Every row comes from one small tree of marks. Brackets hold a mark, then the marks that hang from it, in alphabetical order. Every link used is in the known rows. Which tree was each row made from?
Known rows:
[T [A [U [M Q]]] X]: [ 1.38 -1.31 -2.59  2.74 -2.37  1.34 -2.32 -1.17 -0.55 -1.01 -1.80 -0.69
  1.11 -2.79  0.38  2.96  0.19 -0.98  0.95  0.63]
[T A [X [U M]]]: [ 2.10 -1.21 -1.96  1.10 -1.34 -0.77 -0.15  0.88 -0.01 -1.55 -0.86 -0.37
  0.32 -2.44  2.29  5.36  0.43 -2.11 -1.11  2.11]
[P T]: [-1.23  0.07  1.03  0.73 -2.98 -0.30 -0.68 -0.26  1.46  0.01 -1.68  0.22
  0.18 -0.07  0.37  0.95  1.84  0.63 -2.34  2.33]
[T A]: [ 0.64 -2.27  1.08  0.81 -2.49 -1.28 -1.83 -0.27  1.06 -1.10 -1.77 -0.95
 -0.16 -0.41  1.65  2.60 -0.27 -0.51  0.57  3.43]
[U [A S] [M Q]]: [ 0.72  1.80 -1.85  1.70 -3.90  1.12 -0.92 -1.26 -0.79 -0.27 -1.15  0.42
 -2.28 -2.19 -1.00  1.49  1.41 -0.49 -0.49  2.15]
[U A [M Q T] X]: [-0.70  4.23 -2.27 -0.43 -4.75  2.23  1.74 -1.93 -0.94  0.07  0.08 -1.76
 -1.91 -1.88 -0.92  2.21  3.17 -1.53  0.68  0.15]
[U A M X]: [ 1.06  2.19 -0.71 -0.09 -4.22  0.60  0.90 -1.05 -0.21 -0.67  0.54 -0.77
 -2.80 -1.18 -0.42  3.76  3.21 -1.89 -2.43  1.43]
[X T [U M]]: [ 1.04 -0.46 -2.08  0.77 -2.49 -1.01  0.26  1.11  0.54 -1.62 -0.62  0.55
 -1.45 -3.09  0.10  3.61  2.15 -1.62 -3.66  3.56]
[P [T [A [U M]] X]]: [ 1.87 -0.80 -2.67  1.98 -0.66  0.04 -1.86 -1.09  0.99  0.26 -2.04 -1.20
  0.59 -1.37  0.55  2.67  0.90 -1.76 -1.97 -0.19]
[T X]: [-0.49 -0.94  0.73  2.16 -3.86 -0.72  0.07  1.15  0.98 -0.63 -0.82  0.98
  1.27 -0.68  1.59  3.84  0.35  0.26 -0.67  3.25]
[X [T [A S U]]]: [ 2.37 -4.14 -2.43  4.62 -0.56 -2.70 -3.16 -1.65  2.59 -0.32 -2.47 -0.62
 -0.77 -1.14  0.44  1.31 -0.81 -1.64 -0.35  3.67]
[M [T A]]: [-0.68 -1.13  0.39  0.14 -2.19 -1.38 -0.75 -1.02  1.07  0.02 -1.83 -2.47
  0.16 -0.35  1.77  1.91 -0.08 -1.32  1.90  2.65]
[X T U]: [ 0.48 -1.94 -1.04  2.05 -2.25 -2.00  0.11  1.51  1.05 -1.69 -1.00  0.93
 -0.29 -1.82  0.88  3.47  1.50 -0.63 -2.58  4.47]
[G Q]: [-0.47 -0.32  1.16  1.96 -3.72 -0.09 -2.13 -1.37 -0.70  0.02 -1.77  1.22
 -0.34 -1.41  0.33  1.62  1.31  1.25 -1.64  3.83]
[A S [U [M T]]]: [ 0.04 -0.38 -1.16  2.87 -2.57 -1.43 -0.49 -3.20  0.96  2.33 -1.56 -1.43
 -1.10 -2.06 -0.23 -0.45  1.23 -2.86 -0.69  1.43]
[X [T A] U]: [ 1.84 -3.00 -1.78  1.61 -0.82 -2.27 -0.93  1.27  1.20 -2.47 -1.68 -0.34
 -0.42 -1.62  1.66  4.04  0.19 -1.38 -1.17  4.21]
[U M]: [-0.26  0.21  0.81 -0.05 -4.06  0.02 -0.69 -0.23  0.07 -0.34 -0.87  0.03
 -1.21 -2.10  0.13  2.20  1.78 -0.56 -2.06  2.72]
[A S [U [M T] X]]: [-0.09  0.55 -2.04  3.35 -3.11 -0.52  0.85 -4.37  1.71  2.38 -0.54 -1.68
 -1.52 -1.81 -0.19  0.15  2.36 -3.03 -0.48  0.68]
[T [A S [U M]] X]: [ 2.53 -2.34 -2.69  4.22 -1.21 -1.24 -2.14 -1.94  1.31  0.61 -1.78 -0.47
 -0.21 -1.87  1.05  2.41 -0.55 -2.35 -0.32  1.31]
[X T]: [-0.08 -1.34 -0.24  1.27 -3.38 -1.31 -0.64  0.94  1.49 -1.36 -1.20  0.62
 -0.60 -0.92  0.18  2.68  0.83  0.36 -1.81  4.21]
[P [T [A U] X]]: [ 1.38 -2.45 -1.36  3.17 -0.64 -0.87 -2.01 -0.68  1.78 -0.11 -2.30 -0.88
  1.82 -0.27  1.13  2.45  0.29 -0.83 -1.12  0.86]
[A [U [M Q] [X T]]]: [ 0.36  0.38 -3.66  2.96 -4.04  1.74 -0.82 -2.25  0.60 -0.92 -0.66 -0.28
 -1.15 -3.20 -1.59  1.60  2.82 -0.58 -1.11  1.62]
[M [T X]]: [-1.45 -0.09  0.09  1.57 -3.63 -1.06  1.29  0.41  0.78  0.35 -0.87 -0.70
  1.48 -0.47  1.71  3.13  0.31 -0.54  0.57  2.22]

Write each row's tree:
[ 0.62 -2.81 -0.98  3.80 -0.85 -2.62 -1.74 -3.05  1.85  1.49 -2.56 -2.20
 -0.02 -0.64  1.18  0.08 -0.41 -2.33  1.68  2.25]	[M [T [A S U]]]
[ 1.50 -0.05 -2.80  0.65 -0.67 -0.33  0.06  0.83  0.83 -0.80 -1.43 -0.49
  0.42 -1.82  1.55  4.35  1.13 -1.74 -2.57  0.69]	[P [T A [X [U M]]]]
[-1.64 -0.09 -0.44  0.57 -3.01  0.43 -1.02 -1.26  0.22 -0.41 -2.25 -2.23
  0.92 -1.07  1.21  1.06 -0.13 -0.13  3.43  2.29]	[M Q [T A]]
[ 2.11 -3.89 -1.41  5.49 -1.01 -2.29 -2.23 -1.51  1.90  0.22 -1.93 -0.17
  1.18 -0.80  1.84  2.51 -1.28 -1.44  0.62  2.43]	[T [A S U] X]
[ 2.27 -2.46 -1.48  3.30 -1.28 -1.49 -2.96 -2.86  1.27  0.66 -1.90 -1.00
 -1.43 -1.94  0.68  0.85  0.10 -2.54 -0.52  2.00]	[T [A S [U M]]]
[ 2.33 -1.27 -2.61  3.37 -1.47 -2.64  0.41  0.87  1.00 -1.27 -0.94  1.20
 -1.99 -1.10  0.35  3.84  1.27 -1.76 -2.77  4.29]	[X T [U [A S]]]
[-1.13 -0.08 -1.59  1.50 -2.97  0.59 -0.24 -0.23  0.30 -0.48 -1.87 -1.54
  2.10 -0.92  1.92  2.80 -0.97  0.02  3.73  1.73]	[M Q [T A X]]
[ 0.55 -1.05 -1.69  3.14 -1.11 -1.04 -1.17 -0.49  2.87  0.71 -2.50 -0.04
  0.79  0.37  1.72  2.06 -1.01 -0.23 -0.11  2.11]	[P [T [A S] X]]
[ 0.20  1.09 -2.29  1.10 -2.57 -0.57  0.72 -3.50  2.13  1.59 -0.93 -2.62
 -2.11 -0.88  1.08  1.06  0.81 -2.91  1.66  1.17]	[U [M [T [A S]]] X]
[-2.31  0.85 -0.90  2.02 -4.48  1.07  0.89  0.01  0.01  0.11 -1.31 -0.24
  2.29 -1.31  1.16  2.38  0.32  0.73  2.30  1.97]	[M Q [T X]]
[ 1.48 -2.54 -1.87  2.57 -1.45 -2.41 -2.04 -0.59  2.66 -0.61 -2.29 -0.22
 -1.05 -0.44  0.96  1.74 -1.14 -0.67  0.25  4.49]	[X [T [A S]]]
[ 0.47 -0.13 -2.47  1.47 -1.58  1.79 -3.12 -2.23  0.25 -0.11 -2.59 -1.49
  0.07 -2.37 -0.77  0.09  1.55 -0.57 -0.65  0.09]	[P [T [A [U [M Q]]]]]
[ 0.97 -1.43 -1.56  1.80 -2.39  1.24 -3.17 -2.20 -0.49 -0.87 -1.90 -1.37
 -0.05 -3.05 -0.13  1.30  1.01 -0.91  0.63  1.33]	[T [A [U [M Q]]]]
[ 1.86  0.60 -0.72  0.23 -2.41 -0.67  0.73  0.85 -1.44 -1.53 -0.10  0.08
 -2.00 -2.51  0.15  4.70  2.99 -2.62 -3.53  2.29]	[X [U A M]]
[ 0.77 -1.73 -2.36  3.61 -0.51 -2.56  0.87 -0.32  1.60  0.58 -1.69 -1.08
  1.14 -0.85  3.04  3.51 -0.93 -2.64  1.53  2.57]	[M [T [A S] [X U]]]
[ 1.29  0.12 -2.24  1.27 -1.31  0.53 -1.35 -3.12  1.72  0.71 -1.26 -2.11
 -1.17 -1.17 -0.25  1.25  2.69 -2.14 -1.97 -0.48]	[P [T [A [U M X]]]]
[ 1.14 -2.72 -0.96  4.23 -0.38 -1.67 -3.07 -2.55  2.61  1.09 -2.94 -0.94
 -0.05 -0.20  0.48 -0.29  0.24 -1.21 -0.89  1.85]	[P [T [A S U]]]
[-0.22 -1.10 -0.65  1.12 -2.12 -1.30  0.12  0.06  0.88  0.07 -1.48 -1.81
  1.41 -0.09  2.36  3.51 -0.89 -1.21  2.06  2.01]	[M [T A X]]
[ 1.54  0.38 -2.61  3.02 -3.14 -1.39  0.65 -0.82  2.22 -0.30 -0.34  0.52
 -2.84 -0.03 -0.40  2.96  1.57 -1.21 -1.55  3.44]	[U [A S] [X T]]
[-0.05  0.65 -2.13  2.03 -3.65  1.55  0.64  0.98 -1.01 -1.71 -0.75  1.25
  1.11 -3.64  1.00  4.18  1.56 -0.15 -1.06  2.09]	[T [X [U [M Q]]]]
[ 1.70 -0.85 -0.75  2.47 -2.01 -1.31  1.28  2.19 -0.64 -1.67 -0.10  1.09
  0.35 -1.18  1.54  6.16  1.59 -1.54 -2.39  2.63]	[T [X [U A]]]
[ 0.38 -0.75 -0.78  1.31 -1.53 -0.44 -1.14  0.46  1.92 -0.43 -2.00 -0.36
  1.51  0.29  1.73  3.16 -0.21  0.01 -0.47  1.55]	[P [T A X]]
[ 0.55  2.73 -2.55  2.12 -4.43  1.84  0.40 -2.44  0.07  0.02 -0.35  0.18
 -2.70 -1.77 -0.86  1.91  2.34 -1.00 -0.08  1.38]	[U [A S] [M Q] X]
[ 2.40 -1.54 -3.08  0.34 -0.93 -1.44 -0.91  0.99  0.71 -1.94 -1.40 -0.71
 -1.63 -2.71  0.95  4.10  0.87 -2.47 -2.17  3.16]	[X [T A] [U M]]
[ 1.43  0.27 -2.86 -0.09 -2.63 -0.20 -0.49 -1.16  1.75 -1.25 -0.69 -1.38
 -2.36 -1.54  0.22  3.49  1.12 -1.75 -1.04  2.14]	[U M [X [T A]]]
[ 1.44  1.96 -1.68  1.61 -3.72 -0.11  0.73 -2.10  0.79  0.49  0.19 -0.25
 -3.33 -1.04 -0.30  2.63  2.52 -2.12 -1.86  1.62]	[U [A S] M X]
